Each row was made from one small tree. Brackets hold a mark, then the marks that hang from it, in the order of their numbers. Every link used is in the known rows. Write each row's tree.
Known rows
{k159 {k699 k696 k927}}: [-0.13 -0.25 -0.18 -0.34 -0.16  0.18  0.19  0.26 -0.07  0.08 -0.11  0.06
 -0.29  0.04 -0.51  0.01 -0.22 -0.26 -0.36  0.03 -0.03]
{k855 {k203 k696} {k699 k424}}: [-0.71 -0.17 -0.15  0.09 -0.14 -0.03  0.20 -0.01 -0.10  0.03 -0.19 -0.05
 -0.15 -0.39 -0.07 -0.07 -0.13 -0.27 -0.30 -0.16 -0.16]
{k203 {k159 {k699 k855}} k424}: [-0.19  0.00 -0.18 -0.15 -0.10 -0.13  0.27  0.00  0.00  0.02 -0.11  0.08
 -0.34 -0.07 -0.25  0.01 -0.34 -0.42 -0.12  0.16 -0.26]
{k203 k424 k696}: [-0.43 -0.21 -0.16 -0.01 -0.12 -0.13  0.18 -0.16 -0.05  0.12 -0.16  0.06
 -0.25 -0.19 -0.08 -0.04 -0.27 -0.35 -0.02 -0.09 -0.05]
{k855 {k699 k424 k696 k927}}: [-0.52 -0.18 -0.22 -0.17 -0.17  0.36  0.12  0.36 -0.18  0.05 -0.10 -0.14
 -0.30  0.05 -0.51  0.00 -0.19 -0.22 -0.39 -0.13  0.11]
{k696 {k699 k424 {k855 k203} k927}}: [-0.41 -0.30 -0.29  0.01 -0.13  0.24  0.23  0.45 -0.02  0.02 -0.12 -0.08
 -0.24 -0.26 -0.33 -0.08 -0.04 -0.28 -0.30  0.05 -0.05]
{k159 k699}: [ 0.11 -0.05 -0.19 -0.25 -0.21 -0.05  0.16  0.12  0.00  0.07 -0.12  0.09
 -0.22 -0.04 -0.27 -0.02 -0.06 -0.28 -0.24  0.11 -0.11]
{k696 {k699 k927}}: [-0.17 -0.24 -0.27 -0.13 -0.20  0.22  0.15  0.23 -0.13  0.06 -0.08  0.06
 -0.24 -0.10 -0.29 -0.01  0.05 -0.17 -0.23  0.03 -0.04]
{k699 k696 k855 k927}: [-0.29 -0.35 -0.21 -0.29 -0.08  0.27  0.24  0.52 -0.18  0.13 -0.07 -0.01
 -0.24  0.19 -0.60  0.01 -0.21 -0.20 -0.19 -0.06  0.11]
{k203 k159 {k696 {k699 k855}}}: [-0.42 -0.20 -0.20 -0.14 -0.14 -0.18  0.23 -0.05 -0.20  0.09 -0.14  0.23
 -0.23 -0.24  0.00  0.00 -0.18 -0.36 -0.02  0.04 -0.40]
{k699 k424 k696}: [-0.38 -0.13 -0.14 -0.02 -0.14  0.22  0.08  0.33  0.03  0.13 -0.12 -0.13
 -0.29  0.10 -0.30 -0.06 -0.22 -0.34 -0.17  0.00  0.13]
{k696 {k699 k424 k855 k927}}: [-0.26 -0.26 -0.33 -0.12 -0.17  0.24  0.19  0.52 -0.06  0.04 -0.09 -0.06
 -0.28 -0.13 -0.40 -0.06 -0.05 -0.30 -0.25  0.08  0.02]
{k159 {k203 k424} {k699 k855}}: [ 0.24  0.01 -0.34 -0.37 -0.18 -0.17  0.19  0.16  0.05  0.03 -0.07  0.11
 -0.28 -0.04 -0.31 -0.01 -0.23 -0.63 -0.15  0.11 -0.20]
{k696 {k699 {k855 {k203 k159 k424}}}}: [-0.26 -0.16 -0.25  0.03 -0.10 -0.04  0.23  0.14 -0.05  0.03 -0.14  0.03
 -0.21 -0.21 -0.14 -0.03 -0.03 -0.30 -0.11  0.08 -0.29]
{k696 k699}: [-0.02 -0.12 -0.25 -0.09 -0.21  0.07  0.10  0.17 -0.07  0.07 -0.12  0.06
 -0.18 -0.07 -0.13 -0.02  0.11 -0.22 -0.11  0.07 -0.13]
{k699 k696}: [-0.20 -0.17 -0.14 -0.15 -0.13  0.14  0.11  0.19 -0.09  0.15 -0.11  0.00
 -0.22  0.17 -0.29  0.01 -0.11 -0.22 -0.09 -0.04  0.02]
{k159 {k699 k696 k855}}: [ 0.05 -0.19 -0.24 -0.38 -0.14 -0.02  0.20  0.34 -0.05  0.10 -0.15  0.03
 -0.22  0.10 -0.45 -0.01 -0.16 -0.33 -0.23  0.10 -0.15]
{k159 {k699 k424 {k855 k203}}}: [-0.16 -0.12 -0.22 -0.10 -0.14 -0.05  0.24  0.34  0.11  0.04 -0.15 -0.05
 -0.23 -0.21 -0.30 -0.09 -0.15 -0.39 -0.31  0.12 -0.10]
{k855 {k203 k696}}: [-0.48 -0.26 -0.06  0.08 -0.11 -0.11  0.24 -0.11 -0.04  0.11 -0.17  0.10
 -0.12 -0.33  0.02 -0.05 -0.09 -0.23 -0.12 -0.11 -0.13]
{k203 {k159 {k699 k855}} k424 k696}: [-0.43 -0.14 -0.18 -0.18 -0.09 -0.30  0.30 -0.18 -0.07  0.05 -0.17  0.18
 -0.33 -0.25 -0.15  0.00 -0.46 -0.48 -0.08  0.08 -0.38]

Write each row's tree
[-0.40 -0.23 -0.23 -0.11 -0.13  0.27  0.26  0.57 -0.04  0.08 -0.05 -0.10
 -0.29 -0.04 -0.49 -0.07 -0.22 -0.30 -0.25  0.00  0.23]	{k699 k424 k855 k927}
[-0.69 -0.22 -0.16 -0.02 -0.16  0.04  0.21 -0.03 -0.16  0.06 -0.11  0.17
 -0.33 -0.34 -0.07 -0.01 -0.30 -0.38 -0.17  0.02 -0.24]	{k203 k159 {k696 {k699 k424 k927}}}
[-0.49 -0.33 -0.22 -0.18 -0.09  0.36  0.22  0.64 -0.06  0.11 -0.09 -0.14
 -0.32  0.11 -0.61 -0.05 -0.33 -0.32 -0.26 -0.03  0.20]	{k699 k424 k696 k855 k927}
[-0.87 -0.28 -0.15  0.05 -0.13  0.13  0.25  0.07 -0.16  0.02 -0.16 -0.05
 -0.20 -0.42 -0.23 -0.05 -0.20 -0.22 -0.42 -0.21 -0.06]	{k855 {k203 k696} {k699 k424 k927}}
[-0.65 -0.33 -0.15  0.13 -0.12  0.06  0.23  0.02 -0.03  0.06 -0.17  0.04
 -0.19 -0.45 -0.06 -0.08 -0.12 -0.26 -0.26 -0.08 -0.14]	{k855 {k203 {k696 {k699 k424 k927}}}}
[-0.42 -0.28 -0.17  0.01 -0.05 -0.15  0.31  0.06 -0.04  0.10 -0.16  0.01
 -0.15 -0.23 -0.16 -0.06 -0.17 -0.30 -0.05 -0.07 -0.12]	{k699 {k855 {k203 k424 k696}}}
[-0.33 -0.28 -0.15 -0.10 -0.05  0.06  0.24  0.32 -0.06  0.12 -0.15 -0.04
 -0.14  0.04 -0.33 -0.03 -0.11 -0.23 -0.12 -0.06 -0.08]	{k699 k696 {k855 k203}}
[-0.47 -0.11 -0.07  0.06 -0.03 -0.04  0.26 -0.14  0.05  0.02 -0.16  0.03
 -0.29 -0.22 -0.14  0.00 -0.30 -0.33 -0.23  0.04 -0.27]	{k855 {k203 {k159 {k699 k696}} k424}}
[-0.32 -0.21 -0.27  0.00 -0.20  0.29  0.13  0.34 -0.05  0.04 -0.08 -0.04
 -0.30 -0.16 -0.30 -0.06 -0.04 -0.28 -0.28  0.06  0.05]	{k696 {k699 k424 k927}}
[-0.56 -0.15 -0.19  0.03 -0.12 -0.17  0.20 -0.28 -0.12  0.06 -0.17  0.18
 -0.33 -0.31  0.04  0.00 -0.30 -0.42 -0.02  0.03 -0.36]	{k203 k159 k424 {k696 k699}}
[-0.38 -0.06 -0.21 -0.12 -0.18  0.21  0.07  0.29 -0.13  0.06 -0.15 -0.14
 -0.25  0.07 -0.34 -0.02 -0.13 -0.27 -0.27 -0.09  0.02]	{k855 {k699 k424 k696}}
[-0.03 -0.08 -0.25 -0.22 -0.19 -0.04  0.21  0.40  0.07  0.06 -0.14 -0.03
 -0.25 -0.06 -0.37 -0.07 -0.16 -0.41 -0.25  0.15 -0.05]	{k159 {k699 k424 k855}}
[-0.61 -0.11 -0.09  0.04 -0.09 -0.19  0.24 -0.32 -0.11  0.09 -0.14  0.16
 -0.33 -0.23  0.01  0.01 -0.40 -0.40  0.02 -0.02 -0.22]	{k203 k159 k424 k696}
[-0.11 -0.10 -0.26 -0.34 -0.21  0.18  0.12  0.32  0.03  0.04 -0.04  0.06
 -0.39 -0.02 -0.46 -0.01 -0.35 -0.60 -0.39  0.05 -0.04]	{k159 k203 {k699 k424 k696 k927}}
[-0.36 -0.14 -0.25  0.08 -0.13  0.04  0.21  0.31  0.01  0.03 -0.13 -0.03
 -0.23 -0.25 -0.11 -0.07 -0.05 -0.35 -0.18  0.12 -0.23]	{k696 {k699 k424 {k855 {k203 k159}}}}
[-0.13 -0.12 -0.30 -0.15 -0.20 -0.14  0.11 -0.13 -0.05  0.07 -0.08  0.17
 -0.27 -0.20 -0.01 -0.02 -0.18 -0.59 -0.02 -0.04 -0.23]	{k159 {k203 k424 {k696 k699}}}
[-0.35 -0.38 -0.27 -0.23 -0.16 -0.01  0.23  0.14 -0.19  0.10 -0.15  0.16
 -0.20 -0.23 -0.23 -0.03 -0.11 -0.28 -0.12 -0.05 -0.16]	{k203 {k696 {k699 k855 k927}}}
[-0.05 -0.11 -0.27 -0.23 -0.24 -0.13  0.10 -0.05 -0.11  0.10 -0.07  0.23
 -0.21 -0.18  0.00 -0.01 -0.08 -0.53 -0.04 -0.03 -0.23]	{k159 {k203 {k696 k699}}}
[-0.30 -0.19 -0.21 -0.12 -0.14 -0.13  0.27  0.24  0.08  0.05 -0.19  0.00
 -0.22 -0.30 -0.24 -0.10 -0.22 -0.42 -0.28  0.08 -0.17]	{k159 {k699 k424 {k855 {k203 k696}}}}
[-0.21 -0.28 -0.28 -0.17 -0.18 -0.14  0.19  0.08 -0.15  0.12 -0.16  0.15
 -0.16 -0.20 -0.09 -0.04 -0.04 -0.31 -0.05 -0.01 -0.23]	{k203 {k696 {k699 k855}}}
